Each row comes from the steps of one path. Every step used is in the known rows, and no mark comes twice. Write the path behind each row, first mark first.
Known rows
begav-zedu-vopu-duvof: [ 0.02, -0.29,  0.38, -0.12,  0.38,  0.16, -0.08,  0.18, -0.62, -0.06,
  0.05, -0.17,  0.34, -0.47, -0.26, -0.15, -0.50, -0.07, -0.03, -0.43,
 -0.02,  0.13]
rofa-befuli-vuba-duvof-vopu-zedu-begav: [-0.14,  0.04, -0.14,  0.28, -0.07, -0.08,  0.25, -0.07,  0.28, -0.24,
 -0.27,  0.23,  0.23,  0.05, -0.12, -0.05,  0.45,  0.11,  0.34,  0.25,
 -0.25, -0.22]
duvof-vopu-zedu: [-0.04, -0.20,  0.15,  0.36, -0.05,  0.04,  0.16,  0.03, -0.20,  0.10,
  0.09, -0.31, -0.21, -0.57, -0.37,  0.32,  0.28,  0.11,  0.20, -0.21,
 -0.10, -0.35]
rofa-befuli: [-0.04,  0.23,  0.23,  0.09, -0.25, -0.01, -0.08, -0.19,  0.07, -0.18,
 -0.22,  0.04, -0.14,  0.07, -0.10,  0.11,  0.24,  0.28,  0.11,  0.20,
  0.11, -0.16]
begav-zedu-vopu-duvof-rofa-befuli-vuba: [ 0.03, -0.06, -0.20, -0.10, -0.08, -0.44, -0.01, -0.06,  0.19, -0.36,
 -0.44,  0.44,  0.14,  0.28, -0.24, -0.15, -0.66,  0.07, -0.11, -0.13,
  0.18,  0.22]
rofa-befuli-begav-zedu-vopu-duvof-vuba: [ 0.21, -0.22, -0.11, -0.20, -0.33, -0.27,  0.35,  0.08, -0.14, -0.22,
 -0.13,  0.14,  0.24,  0.38,  0.01,  0.04, -0.11,  0.24, -0.12,  0.17,
 -0.12,  0.25]
vopu-zedu-begav-duvof-rofa: [ 0.05,  0.08, -0.19, -0.19,  0.13, -0.01, -0.08, -0.16,  0.18,  0.29,
  0.21,  0.00, -0.01, -0.25,  0.04,  0.04,  0.11, -0.13,  0.15, -0.19,
  0.08,  0.48]
vuba-duvof-rofa-befuli: [ 0.05,  0.18, -0.11, -0.06, -0.01, -0.47, -0.02, -0.19,  0.11,  0.01,
  0.04,  0.30, -0.24,  0.41, -0.01,  0.10, -0.19, -0.07, -0.06,  0.05,
  0.23,  0.20]
duvof-vopu-zedu-begav: [-0.28, -0.05,  0.14,  0.25, -0.09,  0.09, -0.01,  0.06,  0.06,  0.02,
 -0.06, -0.26,  0.11, -0.44, -0.24,  0.35,  0.63,  0.26,  0.32,  0.18,
 -0.19, -0.14]
duvof-rofa: [-0.09,  0.01,  0.01, -0.06, -0.20, -0.36, -0.45,  0.05,  0.04,  0.20,
  0.00, -0.07, -0.45, -0.08, -0.19,  0.17, -0.26, -0.05, -0.25,  0.12,
  0.34,  0.25]
begav-duvof: [ 0.05, -0.11,  0.20, -0.03,  0.28,  0.43, -0.21, -0.04, -0.25,  0.23,
  0.18, -0.14,  0.01, -0.48,  0.04, -0.30, -0.15, -0.21,  0.07, -0.21,
  0.08,  0.01]
zedu-vopu-duvof: [-0.23, -0.34,  0.43,  0.11,  0.30,  0.08, -0.24,  0.25, -0.38,  0.04,
  0.02, -0.18,  0.19, -0.40,  0.07, -0.17, -0.41, -0.17, -0.04, -0.11,
  0.00, -0.06]
rofa-befuli-vesi: [-0.16,  0.48,  0.25,  0.09, -0.16,  0.34,  0.13, -0.18,  0.27, -0.14,
 -0.05,  0.01, -0.01,  0.42,  0.34,  0.04,  0.11,  0.06,  0.09,  0.13,
 -0.10, -0.36]
vuba-duvof: [ 0.13, -0.09,  0.18,  0.00,  0.23,  0.14, -0.21,  0.12, -0.46,  0.16,
  0.13, -0.05, -0.20, -0.29, -0.10, -0.32, -0.18, -0.37, -0.11, -0.04,
  0.01, -0.03]
befuli-rofa: [ 0.07,  0.04,  0.00, -0.30, -0.29,  0.07, -0.49,  0.22, -0.14, -0.17,
 -0.15, -0.16,  0.05, -0.41, -0.06, -0.37, -0.40, -0.19, -0.04,  0.10,
  0.29, -0.34]
vopu-duvof-rofa-befuli: [-0.03,  0.11,  0.06, -0.01, -0.11, -0.37,  0.11, -0.31,  0.29, -0.06,
 -0.08,  0.18, -0.08,  0.35,  0.16,  0.04, -0.16,  0.02,  0.05,  0.02,
  0.26,  0.26]
duvof-vuba: [-0.06, -0.07, -0.04, -0.08, -0.59, -0.29, -0.34,  0.20, -0.12,  0.03,
 -0.07,  0.01, -0.45, -0.10, -0.15,  0.02, -0.05, -0.02, -0.29,  0.44,
  0.08,  0.17]
vesi-duvof: [ 0.06, -0.13,  0.02,  0.02,  0.27,  0.31, -0.26,  0.28, -0.32,  0.03,
  0.11, -0.22, -0.04, -0.39,  0.03, -0.23,  0.12, -0.13, -0.21, -0.18,
 -0.09, -0.16]
befuli-begav-duvof-rofa: [ 0.26, -0.15, -0.19, -0.14,  0.09,  0.03, -0.06, -0.12,  0.16,  0.39,
  0.10, -0.12, -0.14,  0.10,  0.21, -0.10, -0.14, -0.13, -0.11,  0.00,
  0.21,  0.22]
begav-zedu: [ 0.33,  0.04,  0.23, -0.20, -0.06,  0.20, -0.16,  0.02, -0.43, -0.06,
 -0.09, -0.21, -0.07, -0.46, -0.64,  0.02, -0.05,  0.12, -0.07, -0.27,
  0.05,  0.17]
vopu-zedu: [ 0.36,  0.03,  0.19,  0.11, -0.11,  0.25,  0.02, -0.05, -0.22,  0.06,
 -0.02, -0.25, -0.33, -0.56, -0.32,  0.05,  0.34,  0.02,  0.13, -0.24,
 -0.08, -0.09]
zedu-vopu: [-0.37, -0.18,  0.35,  0.13,  0.08, -0.02, -0.56,  0.38, -0.41,  0.02,
 -0.04, -0.18, -0.08, -0.45, -0.24,  0.15, -0.24,  0.10, -0.20,  0.06,
  0.04, -0.22]
vuba-duvof-vopu-zedu: [ 0.07, -0.25,  0.08,  0.30,  0.25,  0.00,  0.29,  0.06, -0.40,  0.16,
  0.32, -0.17, -0.17, -0.49, -0.30,  0.10,  0.10, -0.20,  0.18, -0.35,
 -0.16, -0.29]
begav-duvof-rofa-befuli: [-0.04,  0.19, -0.07, -0.12,  0.01, -0.22, -0.02, -0.31,  0.22,  0.07,
  0.13,  0.22, -0.09,  0.24,  0.09,  0.06, -0.15,  0.07,  0.07, -0.10,
  0.27,  0.24]

Which path is each row?
[ 0.12,  0.24, -0.41, -0.06, -0.21, -0.13,  0.08, -0.30,  0.67, -0.21,
 -0.40,  0.47,  0.06,  0.23,  0.04, -0.19,  0.10,  0.06,  0.22,  0.07,
  0.03,  0.23]  vopu-zedu-begav-duvof-rofa-befuli-vuba
[ 0.19,  0.08, -0.10,  0.09, -0.02, -0.05, -0.05, -0.05,  0.09, -0.21,
 -0.36,  0.40, -0.13,  0.18, -0.09, -0.55, -0.25, -0.26, -0.03,  0.19,
  0.01, -0.18]  rofa-befuli-vuba-duvof
[ 0.07,  0.14,  0.15,  0.02, -0.17,  0.29, -0.14, -0.02,  0.07, -0.03,
 -0.21, -0.19,  0.00, -0.43, -0.19,  0.10,  0.70,  0.15,  0.27,  0.16,
 -0.19,  0.05]  vopu-zedu-begav
[-0.11,  0.19, -0.30, -0.09, -0.31,  0.08,  0.17,  0.15,  0.10, -0.20,
  0.19,  0.18, -0.04,  0.48,  0.46, -0.05,  0.12, -0.10, -0.27,  0.14,
 -0.23, -0.07]  rofa-befuli-vesi-duvof-vuba
[-0.07, -0.15,  0.28, -0.13,  0.13,  0.00, -0.38,  0.32, -0.62, -0.07,
  0.00, -0.15,  0.05, -0.49, -0.65,  0.19, -0.31,  0.24, -0.18, -0.31,
  0.05,  0.02]  begav-zedu-vopu
[ 0.34,  0.01,  0.04, -0.02,  0.09,  0.46,  0.25, -0.29,  0.15,  0.08,
 -0.10, -0.07,  0.17,  0.21,  0.31, -0.21,  0.28,  0.15,  0.22,  0.07,
  0.01, -0.15]  rofa-befuli-begav-duvof
[-0.11,  0.11, -0.21, -0.12,  0.19,  0.07, -0.11,  0.19,  0.09,  0.16,
  0.32, -0.07, -0.12,  0.21,  0.38, -0.02, -0.26, -0.34, -0.39, -0.23,
  0.01,  0.05]  befuli-vesi-duvof-rofa
[-0.14,  0.03,  0.17, -0.12,  0.26,  0.51, -0.34, -0.04, -0.02,  0.15,
  0.05, -0.10,  0.31, -0.40,  0.14, -0.27,  0.22, -0.08,  0.19,  0.08,
 -0.01,  0.17]  zedu-begav-duvof
[-0.57, -0.24,  0.17,  0.17,  0.32,  0.23, -0.15,  0.10, -0.05,  0.15,
  0.22, -0.19,  0.36, -0.40,  0.07,  0.02,  0.12,  0.03,  0.25,  0.13,
  0.00, -0.14]  zedu-begav-duvof-vopu
[-0.33, -0.33,  0.19,  0.29,  0.29, -0.09, -0.06,  0.23, -0.40,  0.16,
  0.26, -0.13, -0.09, -0.31, -0.20, -0.01, -0.24, -0.22, -0.05,  0.03,
  0.01, -0.31]  vuba-duvof-vopu
[ 0.03, -0.28,  0.08,  0.25,  0.29,  0.25,  0.24, -0.07, -0.26,  0.24,
  0.33, -0.25, -0.04, -0.69, -0.17,  0.09,  0.11, -0.08,  0.32, -0.52,
 -0.10, -0.26]  begav-duvof-vopu-zedu
[-0.03,  0.18, -0.25,  0.06, -0.44, -0.48, -0.22, -0.15,  0.55, -0.25,
 -0.58,  0.40, -0.32,  0.40, -0.13, -0.13, -0.29,  0.09, -0.15,  0.35,
  0.24,  0.04]  duvof-rofa-befuli-vuba
[ 0.27, -0.20,  0.24, -0.06,  0.22,  0.16,  0.32, -0.04, -0.25, -0.18,
 -0.18, -0.08,  0.47,  0.14, -0.07, -0.05, -0.08,  0.27,  0.11, -0.19,
 -0.11, -0.02]  rofa-befuli-begav-zedu-vopu-duvof
[-0.09,  0.04, -0.26, -0.17, -0.21,  0.17, -0.02,  0.36, -0.05,  0.01,
  0.31,  0.00, -0.12,  0.16,  0.39, -0.15, -0.05, -0.32, -0.43,  0.10,
 -0.24, -0.03]  befuli-vesi-duvof-vuba
[-0.22, -0.10, -0.17,  0.07, -0.14, -0.49, -0.14,  0.01,  0.38, -0.28,
 -0.47,  0.44,  0.00,  0.38,  0.10, -0.20, -0.60, -0.01, -0.14,  0.15,
  0.19,  0.03]  zedu-vopu-duvof-rofa-befuli-vuba
[ 0.08,  0.02, -0.22, -0.23, -0.26,  0.11,  0.01,  0.02,  0.01,  0.11,
  0.20,  0.11,  0.02, -0.27,  0.05, -0.09,  0.32, -0.07,  0.09,  0.13,
 -0.15,  0.42]  vopu-zedu-begav-duvof-vuba
[-0.12,  0.42, -0.06, -0.05,  0.05, -0.06,  0.19, -0.19,  0.27,  0.03,
  0.22,  0.23, -0.09,  0.70,  0.38,  0.03, -0.28, -0.25, -0.05,  0.02,
  0.04, -0.02]  vuba-duvof-rofa-befuli-vesi
[-0.17, -0.09,  0.07,  0.23,  0.17,  0.07,  0.10,  0.07, -0.11,  0.08,
  0.11, -0.15,  0.16, -0.37, -0.18,  0.14,  0.47, -0.02,  0.29,  0.10,
 -0.24, -0.12]  vuba-duvof-vopu-zedu-begav
[-0.49,  0.01,  0.02,  0.32,  0.25,  0.23,  0.28,  0.12,  0.06, -0.12,
  0.29, -0.10,  0.30,  0.24,  0.36,  0.16,  0.12,  0.02,  0.01, -0.17,
 -0.22, -0.63]  rofa-befuli-vesi-duvof-vopu
[ 0.36,  0.07, -0.18, -0.01, -0.13, -0.24,  0.22, -0.23,  0.27,  0.06,
 -0.15,  0.08, -0.17,  0.70,  0.19,  0.06,  0.20,  0.09, -0.06,  0.33,
  0.13,  0.02]  vuba-duvof-rofa-befuli-begav
[ 0.20, -0.33,  0.02, -0.23,  0.19, -0.24,  0.05,  0.11, -0.16,  0.14,
  0.02, -0.13,  0.15,  0.11, -0.12,  0.08, -0.43, -0.01, -0.23, -0.21,
  0.13,  0.34]  befuli-begav-zedu-vopu-duvof-rofa
[-0.21, -0.13, -0.02,  0.21,  0.16,  0.23,  0.06,  0.18, -0.01, -0.02,
  0.08, -0.26,  0.27, -0.44, -0.08,  0.21,  0.73,  0.14,  0.19, -0.07,
 -0.32, -0.21]  vesi-duvof-vopu-zedu-begav
[ 0.05, -0.05, -0.08, -0.12,  0.14, -0.37, -0.29,  0.10, -0.17,  0.28,
  0.22,  0.07, -0.38,  0.00, -0.09, -0.07, -0.42, -0.38, -0.29,  0.00,
  0.24,  0.30]  vuba-duvof-rofa
[ 0.30,  0.03, -0.31, -0.04, -0.13, -0.13,  0.19, -0.10,  0.38, -0.03,
 -0.19, -0.03, -0.03,  0.61,  0.27,  0.14,  0.42,  0.27, -0.16,  0.21,
  0.03, -0.10]  vesi-duvof-rofa-befuli-begav
[ 0.66,  0.10, -0.22, -0.29, -0.02, -0.16,  0.36, -0.26, -0.07, -0.05,
 -0.09,  0.10,  0.01,  0.50, -0.29,  0.08,  0.05,  0.19, -0.07, -0.09,
  0.07,  0.27]  vuba-duvof-rofa-befuli-begav-zedu
[-0.32,  0.23, -0.07,  0.25,  0.11,  0.37,  0.44, -0.02,  0.32, -0.21,
  0.16, -0.08,  0.49,  0.13,  0.28,  0.27,  0.77,  0.20,  0.36, -0.04,
 -0.48, -0.36]  rofa-befuli-vesi-duvof-vopu-zedu-begav
[ 0.22,  0.13, -0.13,  0.02, -0.40, -0.21,  0.12, -0.24,  0.47,  0.02,
 -0.35, -0.03, -0.22,  0.64,  0.14,  0.25,  0.32,  0.38, -0.05,  0.45,
  0.16, -0.02]  duvof-rofa-befuli-begav
[ 0.60,  0.07, -0.32, -0.28, -0.03, -0.01,  0.33, -0.14,  0.05, -0.15,
 -0.11, -0.01,  0.14,  0.42, -0.20,  0.16,  0.30,  0.34, -0.17, -0.23,
  0.01,  0.17]  vesi-duvof-rofa-befuli-begav-zedu
[-0.07,  0.55, -0.17, -0.12,  0.01,  0.28,  0.36, -0.43,  0.54,  0.04,
  0.22,  0.18,  0.22,  0.52,  0.51,  0.14,  0.26, -0.01,  0.33, -0.17,
 -0.15,  0.16]  vopu-zedu-begav-duvof-rofa-befuli-vesi
[-0.28, -0.37,  0.08, -0.05, -0.22, -0.29, -0.20,  0.36, -0.32,  0.02,
  0.10,  0.07, -0.03, -0.13,  0.11, -0.08, -0.44, -0.16, -0.26,  0.24,
 -0.01,  0.20]  zedu-vopu-duvof-vuba
[-0.41,  0.22,  0.16,  0.02,  0.08, -0.06,  0.17, -0.08,  0.26, -0.04,
  0.16,  0.16,  0.18,  0.61,  0.54,  0.15, -0.47, -0.09,  0.00, -0.05,
  0.01, -0.05]  zedu-vopu-duvof-rofa-befuli-vesi
